Every row comes from one small tree of marks. Brackets hold a mark, then the marks that hang from it, in the order of their numbers. Every link used is in the known rows. Which tree was each row made from?
In the rows, zero is written as 128.
Known rows:
{j955 j676}: [ 92 127  84 121 149 112  65 123 140 125 112 141 148  93 152 119  94 137
  81 107 180 142 146]
{j837 j44 {j676 j810 j946} j787 {j895 j955}}: [169 146 115  86 140 186  65 122  93  84 130 171 174 176 133 105 122 180
 106 153 161 132 110]
{j44 {j946 j787 {j895 j837}} {j955 j676}}: [ 76 103  70  92 138 138  68 161 117 126 136 140 147  78 139 140  93  82
 112 121 167 150 144]
{j787 {j946 j44 {j895 j837 {j955 {j676 j810}}}}}: [ 60 133  79  49 135 119  58 185 145 106 145 134 185 101 139 124 101 121
 115 125 165 151 119]
{j810 {j676 j946 j955}}: [ 96 120  89 155 131  80  67  81 128 111 136 138 162 108 146 124  80 104
  68 125 161 161 143]
{j810 {j676 {j946 j44 j787 j895} j955}}: [ 87 126  77 131 125 101  68 148 115 115 157 134 191 111 141 120  75  68
  78 118 147 166 144]
{j837 j895}: [108 144  91 135 146 152  67 111 123 119 124 153 166 121 158 111  94 141
  73 106 175 137 144]
{j676 j810 {j946 j895} j955}: [ 99 123  91 145 125 122  65 113 120 105 163 135 180 105 131 123  90  90
 104 127 174 158 134]
{j676 j946}: [104 127  89 150 140  95  64  91 134 120 131 135 169  95 153 120  88 126
  79 119 174 146 143]
{j810 j676}: [ 87 133  86 137 139  88  69  91 135 126 114 144 149 112 163 117  85 128
  61 104 164 151 147]
{j895 {j837 {j787 j946}} j955}: [ 70 144  88  46 147 115  61 141 130  98 132 149 166 124 154 116  93 151
 102 122 163 139 120]
{j955 {j676 j810 {j946 j44 j787 {j895 j837}}}}: [ 89 120  78  79 130 120  64 185 132 112 158 131 161  93 132 123  96 100
 116 123 163 152 133]
{j946 j44}: [ 94 141  78 117 142 109  64 134 131 130 128 139 172 102 155 114  87 120
  70  94 163 143 141]
{j676 j810 {j946 j44 j787 {j895 j837}} j955}: [ 86 129  76  83 118 126  64 179 116 102 187 130 180 107 124 122  86  72
 118 120 153 160 126]
{j787 j946}: [ 76 135  91 140 149 106  64 103 138 119 126 139 177  87 159 115  88 139
  82 113 173 150 136]
{j955 {j676 j810 j946}}: [103 115  94 138 138  98  64 105 142 115 128 137 149  86 137 124 103 131
  96 130 181 148 139]
{j44 {j955 {j676 j810 {j946 j787 j895}}}}: [ 80 114  83 123 135 117  68 142 120 129 126 138 165  84 131 128  98  87
 106 135 177 153 142]
{j837 {j676 j810} j787 {j895 j955}}: [141 154 109  73 140 189  69 128 100  99 120 176 163 166 145 101 115 170
  98 132 165 133 119]
{j787 {j946 j44 {j895 j837}} {j955 {j676 j810}}}: [ 78 132  88  73 140 130  57 188 140 100 135 136 186  86 135 122 102 122
 111 115 167 153 117]
{j946 {j44 j955} j895}: [ 81 137  73 111 138 132  66 154 113 141 127 141 185 106 148 120  86  83
  79 102 166 145 143]
{j676 j810 {j946 j895}}: [100 127  92 147 129 115  66 108 129 116 149 136 174 102 144 120  96 111
  99 124 176 150 137]
{j946 {j44 j955} j787 {j895 j837}}: [ 67 140  62  54 133 137  67 200 110 133 145 139 172 108 146 120  81  73
 100 100 154 147 137]
{j44 {j946 j787} {j955 {j676 j810}}}: [ 86 101  82 127 140 117  69 123 122 131 122 145 145  63 133 139 103  97
 104 126 171 154 144]

Which tree is each row?
[147 140 110 113 136 165  68 128  98  98 129 158 180 134 139 106 107 140
 103 130 166 144 119] : {j837 {j676 j810 {j946 j895}} {j787 j955}}
[104 115  86 129 143 118  66 141 131 113 122 142 167  67 140 132 103 116
 101 107 168 152 136] : {j44 {j946 {j787 {j955 {j676 j810}}}}}
[ 93 130  86 114 128 107  64 124 133 112 140 136 187 108 142 124 100 111
 105 130 175 149 130] : {j676 j810 {j946 {j895 j955}}}
[134 143 112 105 141 186  66 133  88  85 155 163 180 153 131 101 105 148
 116 134 160 151 109] : {j837 j44 {j676 j810 j955} {j787 {j946 j895}}}
[ 88 109  90 134 138  99  65  99 130 128 113 142 147  81 132 130 102 112
  94 138 181 149 140] : {j44 {j955 {j676 j810 j946}}}
[152 146 109  81 134 176  66 138  98  97 135 167 182 158 134 106 115 156
  97 146 155 138 117] : {j837 {j676 j810 {j946 j44}} j787 {j895 j955}}
[ 82 103  79 127 136 136  70 144 115 130 132 143 159  71 133 138 101  79
 111 124 172 155 145] : {j44 {j946 j787 j895} {j955 {j676 j810}}}
[ 90 135  77  36 137 134  60 178 136 101 134 141 157 132 139 124 108 136
 120 119 173 137 119] : {j946 {j895 {j837 j44} {j955 {j676 j810}}}}
[121 121  93 134 150 159  68 113  89 116 134 159 170 126 143 125  98 115
  93 119 166 140 138] : {j837 {j44 {j946 j895} j955} j787}
[148 127  97  74 142 170  64 121  95  86 154 161 135 148 137 119 100 154
 107 122 151 140 117] : {j895 {j837 {j44 j946} {j676 j955} j787}}
[ 93 133  81 127 132  95  67 158 123 117 131 134 198 104 150 120  82  87
  74 110 150 159 141] : {j810 {j676 {j946 j44 {j787 j955} j895}}}
[150 142 107 101 133 163  66 150  96 102 135 156 191 133 135 105 106 132
 100 125 157 145 117] : {j837 {j676 j810 {j946 j44 j895}} {j787 j955}}
[101 121  93 149 128 102  64  91 127 106 152 138 166  97 131 123  92 107
  97 128 172 157 133] : {j676 j810 j946 j955}
[ 84 147  82  35 144 118  63 145 126 104 127 152 151 136 155 115  93 146
  96 110 164 132 125] : {j895 {j837 j787} j955}
[159 132 105  70 142 167  64 129 103  85 134 164 138 138 137 118 114 173
 113 119 155 137 106] : {j895 {j837 {j44 j946} {j676 j810} {j787 j955}}}
[124 133  92 116 126 143  70 137 112 115 145 143 170 116 143 111 100 120
 110 128 164 152 128] : {j837 {j676 j810 {j946 j787 j895}}}
[ 92 126  81 138 135 103  66 126 120 110 150 134 180  93 139 120  80  93
  91 119 164 156 141] : {j676 {j946 j787} j955}
[ 93 123  83 143 126  97  66 122 120 114 152 135 185 116 141 122  78  81
  72 121 153 163 143] : {j810 {j676 {j946 j44 j895} j955}}
[129 122  85  69 133 149  67 131 106 110 138 154 128 116 134 128 109 135
 119 128 153 144 114] : {j895 {j837 {j44 {j946 j787} j955} {j676 j810}}}
[ 95 127  83 124 126 102  64 145 120 110 165 134 184  91 126 120  89  83
  99 120 156 161 131] : {j676 j810 {j946 j44 j787} j955}
[ 93 125  88 134 128 104  66 121 121 106 158 137 172  92 131 121  89  94
 104 124 166 159 133] : {j676 j810 {j946 j787} j955}
[130 152 115 128 162 180  61 131 102  84 120 166 199 142 148 103 104 170
  85 119 167 135 121] : {j837 j44 {j787 j946 j955} j895}
[125 131  88  86 133 124  64 112 127 109 136 142 137 119 150 118  95 149
  96 125 163 141 125] : {j895 {j837 {j676 j946}}}
[ 96 127  73  36 141 101  58 174 139  96 128 135 158 117 138 129 102 139
 115 132 164 139 121] : {j895 {j837 j44} {j955 {j676 {j946 j787}}}}
